In the rows, 128 means zero.
Known rows, with every step that occurs:
gagi, fovi: [162 132 135 145 115 109 141  85 121 139 123 138 120 151 121 110 125 129
 131 124 137 111 116 143 119 127 133 130 126 120 108 130 119 140 134 120
 104 135 125 122 107 120 122 124 149 136 135 143 103]
limedap, rasonos: [177 120 121 125 123 123 130  95 145 155 129  83 120 145  93  97 138 151
 138 112 141 147 120 136 160 129 130 132 101 133 124  83 120 168 115 125
 119 120 138 130 130 100 121 149 118  65 132 121 121]
turopub, vililas: [112 126 149 122 125 142 109 159 134 138 122 128 120 137 139 123 137 156
 106 148 141 163 129 109 135 132 140  91 127 139 132 125 144  89 142 130
 158 129 137  86 110 117 139 106 132 100 151 139 149]
dosad, vililas, turopub, pezen: [ 91 125 137 125 111 152 133 137 160 133 150 138 136 130 127 150 128 125
 102 132 126 183 125 131 158 182 120 105 135 124 132  93 186 115 129 136
 167 171 135 133 174 161 107 134  96 144 149  96  80]
dosad, vililas, turopub: [ 92 138 138 107 123 175 133 155 174 131 163 170 135 131 128 126 138 132
 126 139 154 189 121 138 171 152 129  92 123 133 150 112 176  94 171 121
 145 161 133 153 123 150 117 120  90 122 137 119 106]
fovi, gagi, turopub, vililas, limedap: [133 118 151 116 110  99 100  87 134 153 111 123 127 176 112 101 165 158
 125 135 164 176 117 107 166 125 137 100 111 127 165  86 160  66 149 100
 125 109 144  50 121 147 151 139 151  81 159 137 110]
gareg, pezen, turopub: [144 116 155 145 136 133 157 135 125 121 157 159 149 131  99 133 135 134
 112  91 127 154 103 140 106 101 127 125 137 124 155 147 117 123 163 109
 159 161 114 135 152 131 112 107 146  62 112 135 137]
rasonos, nufet: [152 127 135 145 115 126 155 100 120 124  97 112 123 133  90 121 129 126
 131 123 143 138 127 147 125 109 128 145  72 116 104 103 130 143 129 135
 113 147 120 116 104 111 131 155 138  91 140 141 103]
vililas, dosad: [ 80 134 115 119 129 157 116 151 135 111 132 119 125 123 141 140 128 151
 134 106 125 156 133 121  95 127 137 103 154 143  95 157 129 168 145 133
 132 144 114 123  95 159 129 101 123 135 134 130 130]
dosad, vililas: [105 126 129 129 137 144 121 150 129 141 176 135 129 116 131 125 131 122
 127 126 138 167 125 122 179 126 117  98 115 127 137 123 152 104 138 107
 142 130 125 142 121 137 129 142 116 138 120 133  89]
gagi, dosad, vililas, nufet: [161 134 103 134 153 127 137  94 157 165 184 123 153 124 125 123 158  84
 141 128 162 159 119 131 198 124 132 102 108 115 144 119 138 104 130 117
  99 127 141 111 136 100 122 168 142 118 151 131  96]
gareg, pezen, turopub, vililas: [124 118 166 136 128 145 130 162 134 132 140 149 135 139 118 127 140 160
  94 122 140 181 111 117 120 112 141  88 135 135 152 134 136  84 168 115
 182 152 128  90 129 121 127  91 145  55 140 142 156]
limedap, rasonos, nufet, pezen, gareg: [161 115 121 130 173 151 174  91 115 118  96 146  65 135  76 134 132 138
 166  80 147  99 126 120 152 112 155 131  79 149 117 117 136 142 177 148
 105 119 167  98 117  58 152 143 150  69 147 136  90]
gareg, pezen, turopub, vililas, nufet: [169 122 139 146 147 117 137 124 149 148 177 138 151 146 123 129 173 119
 124 123 165 176 111 126 164 115 145  92 127 127 149 114 135  86 141 121
 135 156 142  84 151  83 120 123 165  73 146 125 144]
limedap, rasonos, nufet, vililas, gareg, pezen: [165 102 152 162 147 153 160 113 141 109 147 122 120 140  26 106 141 137
 123  90 144 141 116 125 114 102 137 110 131 125 137 133  99 122 193 120
 120 180 127 128 114  76 134 135 196  32 156 122  92]
dosad, vililas, limedap, rasonos: [179 119 135 122 126 104 126  82 150 164 153  88 122 160  89  94 150 164
 145 105 166 175 104 123 207 130 120 121  86 124 147  65 126 135 121 104
 112 115 148 114 131 119 126 174 119  40 133 125  98]
gagi, dosad, vililas, nufet, pezen, gareg: [150 124 106 124 196 155 164  98 130 131 135 165  83 124 106 147 141 107
 165  89 152 102 127 110 174 122 159 108 105 147 139 143 143 111 184 137
 100 108 172  91 131  62 148 141 153 101 156 133  89]
gareg, pezen: [147 119 142 137 154 146 141 115 103 106 138 155 139 121  97 126 150 119
 112  93 126 123 123 131 119 104 135 105 142 129 160 147 123 125 163 124
 138 164 123 134 163 105 125 120 167  90 119 130 102]
turopub, vililas, nufet, pezen: [163 134 103 140 154 134 155 108 134 138 154 140 103 132 141 141 156 111
 159 112 144 129 117 128 160 104 148 109  90 132 124 114 115 108 149 139
 110 131 165  77 138  81 138 137 149 106 130 121 130]
gareg, pezen, turopub, vililas, nufet, rasonos: [187 113 150 131 141 126 138  90 116 140 144 124 170 129  93 105 150 139
  90 109 130 161 100 141 146 107 143 114  73 121 135 128 136 129 117 126
 127 142  99  98 129  68 137 134 162  54 151 120 115]
turopub, pezen, gareg: [114 107 138 129 163 138 142 121 121 118 108 147  96 129 102 153 126 129
 125 106 126 116 136 100 139 165 144 117 148 145 127 128 174 124 143 147
 143 131 153 106 161  96 137 128 142 126 163 113  87]
fovi, gagi, dosad: [143 141 114 119 124 139 131  49 154 160  84 117 143 126 103 110 114 119
 108 132 123 108 134 137 113 129 131 142 112 117 145 155 114 138 158 123
 103  96 130 106 109 143 141 147 132 121 182 156  95]
gareg, pezen, turopub, vililas, dosad: [ 77 127 142 124 129 172 118 176 139 115 141 137 128 130 134 142 136 173
 107 101 133 194 121 113  93 116 144  73 158 148 111 163 133 137 171 122
 167 163 112  97  99 151 128  77 135  84 142 139 150]
vililas, nufet, pezen, turopub: [160 128 119 149 140 118 171 119 143 139 170 146 125 136 128 148 135 120
 153  97 138 141  99 142 134  99 129 139 103 121 129 126 103 123 148 117
 132 136 141 110 142 119 120 126 132  83 111 125 148]
nufet, vililas: [125 116 127 138 136 147 142 152 155  96 134 123 114 124  79 112 118 139
 138 138 134  94 118 120 116 137 139 155 146 142 124 131  91 127 157 117
 108 126 128 120 122 136 145 123 152 116 154  99 145]
fovi, gagi, dosad, vililas: [119 136 119 122 133 152 123  98 146 162 144 127 140 116 114 111 123 115
 112 129 136 154 129 127 165 128 119 109 107 120 150 144 142 111 156 104
 125 108 127 123 107 149 138 155 119 135 158 153  66]
nufet, rasonos, limedap: [176 104 144 117 117 138 131  78  75 145 140  85 168 131  84  88 110 137
  90 119 119 145  99 150 114  99 154 130  46 114 101 123 124 177 107 128
  92 135  94  97 121  98 136 153 113  79 133 149  96]
fovi, gagi, dosad, vililas, nufet, rasonos: [186 123 126 125 137 125 133  52 124 159 142 109 173 119  93  96 134 117
 101 116 128 147 109 147 168 116 130 127  60 112 133 132 141 140 111 119
  98 116 102 112 113  83 143 164 150 100 163 126  71]
pezen, turopub, vililas: [116 122 160 131 118 139 122 171 143 145 137 135 128 143 136 126 131 165
 102 137 142 184 112 115 124 124 135  97 128 136 136 126 138  87 151 117
 177 133 131  88 112 133 129  97 126  73 142 143 168]
fovi, gagi: [138 126 133 135 118 109 119  78 127 145 111 130 137 145 116 103 126 130
 121 135 122 125 142 137 120 126 121 138 128 127 142 136 134 125 138 120
 112 119 134 126 119 134 144 130 145 157 149 139  89]
rasonos, nufet, pezen: [155 132 111 147 134 140 176  93 110 119 108 132  91 126 109 143 127 120
 161  97 130 110 119 146 126  94 135 144  55 122 100 114 105 146 152 140
 105 138 143 102 114 103 140 152 138  94 120 134 104]
limedap, rasonos, nufet, pezen: [181 129 108 143 133 138 176  77 122 133 107 110  86 134  92 124 132 134
 165  89 136 119 115 149 141  92 136 148  40 125  98  94 100 166 146 139
 101 133 150 105 113  87 136 165 132  67 121 133 102]

Rows:
[ 97 111 143 117 161 159 144 135 144 118 126 166  99 131 102 149 130 130
 122 110 139 143 133 106 162 176 144 100 146 150 139 119 199 107 168 145
 150 145 155 119 157 107 131 123 126 124 166 110  76]
dosad, vililas, turopub, pezen, gareg
[190 119 151 143 106 105 157  78 145 152 104  86 119 164  64 102 143 167
 134 108 171 177 103 143 160 108 129 142  46 115 117  61 122 144 132 119
 118 138 132  87 102 105 129 170 135   4 149 142 112]
pezen, turopub, vililas, limedap, rasonos, nufet
[148 104 155 161 149 154 157 124 136  99 147 138 123 133  40 115 139 129
 121  96 138 133 120 124 100 100 137 109 139 122 139 149 104 108 193 119
 123 183 124 127 112  89 138 126 201  51 155 124  96]
rasonos, nufet, vililas, gareg, pezen
[102 125 138 123 107 144 139 127 161 126 126 137 135 135 125 152 127 127
  99 132 121 163 124 132 132 183 126 118 141 126 127  96 173 128 127 146
 162 169 135 127 177 156 106 129 103 137 153  93  99]
vililas, turopub, pezen
[189 114 134 128 124 107 137  83 163 142 135  82 113 164  62  87 144 171
 149 110 166 141 100 121 175 133 131 150 102 130 140  68  96 148 131 109
  97 113 150 102 131 119 133 167 136  30 151 109 125]
nufet, vililas, limedap, rasonos
[113 105 146 125 157 161 160 126 151 102 101 158  92 135  70 144 125 137
 128 110 142 123 129 113 139 176 152 127 138 148 127 114 177 123 172 149
 133 150 153 108 149 103 136 126 139 102 181 103  89]
rasonos, nufet, vililas, turopub, pezen, gareg
[133 111 162 156 139 138 155 149 142 134 183 154 143 137  88 135 129 134
 113  90 134 184 103 128 117  97 119 103 139 116 149 151 122  99 177 100
 167 171 119 140 126 126 116 109 156  52 122 139 119]
dosad, vililas, gareg, pezen, turopub
[133 111 162 152 146 152 135 137 129 122 150 147 127 139  83 122 147 139
 105 102 136 166 124 111 113 106 137  68 146 127 148 153 127  85 187 124
 155 177 132 113 118  84 133 106 189  58 149 139 108]
turopub, vililas, gareg, pezen
[123 117 136 134 104 152 154 117 176 119 120 112 124 139  75 129 126 139
 110 130 134 156 116 140 135 182 132 139 122 129 116  74 153 146 136 144
 142 174 138 120 166 145 112 144 115  96 171  80  97]
limedap, rasonos, nufet, vililas, turopub, pezen
[ 78 125 113 126 135 173 128 169 155  89 138 117 115 119 108 126 123 157
 138 114 129 132 127 113  87 133 142 121 169 154  93 158 102 170 162 124
 118 145 115 117  92 162 140 101 139 127 154 108 142]
nufet, vililas, dosad
[192 126 132 136 111 116 156  53 144 157 104  80 120 151  58  96 139 146
 138 105 170 165 108 147 175 112 126 142  38 109 118  69 121 153 131 118
  99 127 133  97  97 108 129 193 130  23 155 146  80]
gagi, dosad, vililas, limedap, rasonos, nufet
[190 119 135 122 121  96 131  71 149 158 130  84 120 165  87  96 148 166
 145 105 163 158 104 126 180 128 127 135  89 124 142  68 113 149 119 114
 107 110 148 107 134 114 125 169 125  34 138 124 117]
vililas, limedap, rasonos
[185 121 131 144 112 121 156  77 129 145  97  81 116 145  67  98 135 142
 136 110 150 152 121 154 147 113 128 148  52 118 100  72 121 170 121 133
 106 142 127 118 104  92 125 171 131  47 142 136  99]
limedap, rasonos, nufet
[107 110 146 140 112 143 107 149 157 160 136 109 111 159  96 111 139 141
 122 141 143 194 134 101 126 123 135  70 135 128 119 121 159  67 168 118
 148 144 137  86  66  97 144 112 159  89 172 136 122]
gagi, turopub, vililas, gareg
[148 106 163 166 132 139 171 139 147 116 159 146 135 141  54 128 128 140
 118  91 136 160 100 135  95  96 125 128 129 118 138 146 102 114 185 106
 150 174 114 129 119 118 123 113 170  33 135 132 128]
rasonos, nufet, vililas, gareg, pezen, turopub
[106 111 142 116 156 153 147 126 142 114 109 164 100 136 100 153 128 133
 124 112 136 131 132 108 144 178 148 111 151 149 135 118 189 117 162 152
 145 145 158 114 160 104 130 119 128 120 167 108  90]
vililas, turopub, pezen, gareg
[122 115 115 118 108 128  99  70 117 159  93 118 133 154  96  83 161 109
 132 134 124 143 144 140 132 120 132 116 121 137 150  97 180 114 149 108
 109 116 123 100 125 137 149 128 141 157 146 127  72]
fovi, gagi, turopub
[190 120 145 140 109 109 148  71 137 149  97  83 116 163  66  98 146 162
 137 113 168 169 111 140 163 112 131 135  47 117 115  59 125 144 127 125
 111 134 136  86  99  99 132 177 138  16 155 141 103]
turopub, vililas, limedap, rasonos, nufet
[147 118 113 128 194 147 161 112 121 123 145 170  80 128 109 145 148 112
 173  89 152 107 128 109 179 120 154 106 112 149 135 134 150 107 175 138
 103 118 173 100 134  60 150 138 155 111 141 126  92]
dosad, vililas, nufet, pezen, gareg
[129 126 151 138 119 145 145 155 135 141 127 136 111 141 124 135 129 160
 119 124 145 173 109 124 123 106 138 107  91 132 122 120 125  94 162 123
 167 137 137  75 105 118 136 109 131  59 139 145 155]
rasonos, nufet, pezen, turopub, vililas
[193 102 149 126 121 129 133  81  92 159 164  88 176 141  84  90 125 135
  90 120 139 176  89 148 131  94 161 119  44 113 108 114 128 155 109 123
  98 145 102  76 126  82 131 149 125  54 142 149 109]
pezen, turopub, vililas, nufet, rasonos, limedap
[155 127 112 140 152 115 132 115 145 156 202 129 149 130 135 123 165  90
 149 128 162 167 123 130 204 123 128  98 116 120 140 106 148  97 118 115
 108 140 139 120 144  95 121 159 145 133 132 121  99]
dosad, vililas, nufet
[188 119 142 126 121 106 138  86 154 163 135  93 109 170  96 104 148 181
 141 101 167 175  96 121 180 120 135 122  80 128 142  69 110 132 138 111
 129 113 158  80 124 111 129 154 126   6 141 128 134]
nufet, pezen, turopub, vililas, limedap, rasonos
[163 134 105 136 150 123 134  77 158 170 178 125 155 129 120 117 158  85
 138 132 161 157 125 134 196 124 131 105 106 114 150 121 140 102 132 114
  95 125 143 109 135 102 127 166 147 127 159 133  83]
fovi, gagi, dosad, vililas, nufet
[154 118 112 130 192 143 164 105 123 119 130 168  79 132 109 150 148 112
 172  91 148  94 129 112 163 123 160 115 114 150 132 136 141 115 174 146
  98 117 174  94 139  57 149 133 159 107 144 125 105]
vililas, nufet, pezen, gareg
[110 116 155 148 118 136 119 161 162 152 147 114 111 153 107 123 122 153
 117 141 143 186 130  99 119 125 131  76 138 123 114 137 135  71 163 126
 152 147 142  99  62  97 141 112 159  82 170 140 135]
turopub, vililas, gareg
[142 111 162 156 134 133 158 142 142 128 166 152 144 141  87 138 131 139
 114  90 129 170 104 131 101 100 123 114 143 117 147 153 114 110 174 107
 162 171 118 135 128 120 116 107 160  49 124 137 131]
vililas, gareg, pezen, turopub
[ 64 126 120 109 121 175  93 162 135 129 116 114 117 135 137 123 151 161
 118 122 134 189 136 111 107 126 150  68 152 155 103 137 162 136 159 125
 149 143 116  81  89 150 140  86 128 121 150 131 131]
gagi, turopub, vililas, dosad
[136 124 158 121 120 102 113 120 139 140 128 129 127 164 128 125 148 169
 125 133 165 168 110 100 162 132 135 107 114 123 155 100 134  74 139 110
 133 116 147  63 119 143 141 139 143  66 153 138 139]
turopub, vililas, limedap
[112 114 162 151 114 133 127 170 171 154 158 119 118 157 103 128 119 160
 116 135 146 199 121 102 114 121 127  84 138 121 115 138 131  69 166 116
 166 152 135 100  66 106 134 104 153  62 163 143 147]
pezen, turopub, vililas, gareg
[191 105 135 124 130 132 134  71  85 156 177  84 177 133  88  86 126 119
  98 119 136 164  94 150 151  96 155 118  40 110 107 113 133 161 102 124
  82 141 101  93 126  83 132 166 120  80 135 145  81]
dosad, vililas, nufet, rasonos, limedap
[116 136 117 119 139 162 128 120 146 156 154 127 135 109 121 123 122 113
 118 126 140 154 121 125 170 128 122 104 108 121 142 140 140 115 151 105
 133 112 125 127 112 143 130 153 110 121 147 146  84]
gagi, dosad, vililas
[160 130 100 135 145 129 143  81 128 151 142 137 106 143 130 125 166 106
 161 114 143 131 124 131 161 102 149 107  90 135 131 107 131 101 158 130
 103 126 164  67 138  86 146 137 155 119 138 121 108]
fovi, gagi, turopub, vililas, nufet, pezen
[ 68 132 127 117 126 171 105 173 140 119 127 122 120 129 149 134 132 170
 117 119 134 183 135 108 103 128 146  75 154 151  99 153 139 140 156 133
 152 146 121  96  86 149 136  86 128 117 151 137 145]
turopub, vililas, dosad
[ 99 120 136 130 111 153 143 137 175 111 130 133 129 132 101 142 121 133
 107 138 122 146 120 129 128 189 131 134 152 131 126  99 156 125 139 142
 151 170 136 123 174 160 115 128 114 132 168  78 107]
nufet, vililas, turopub, pezen
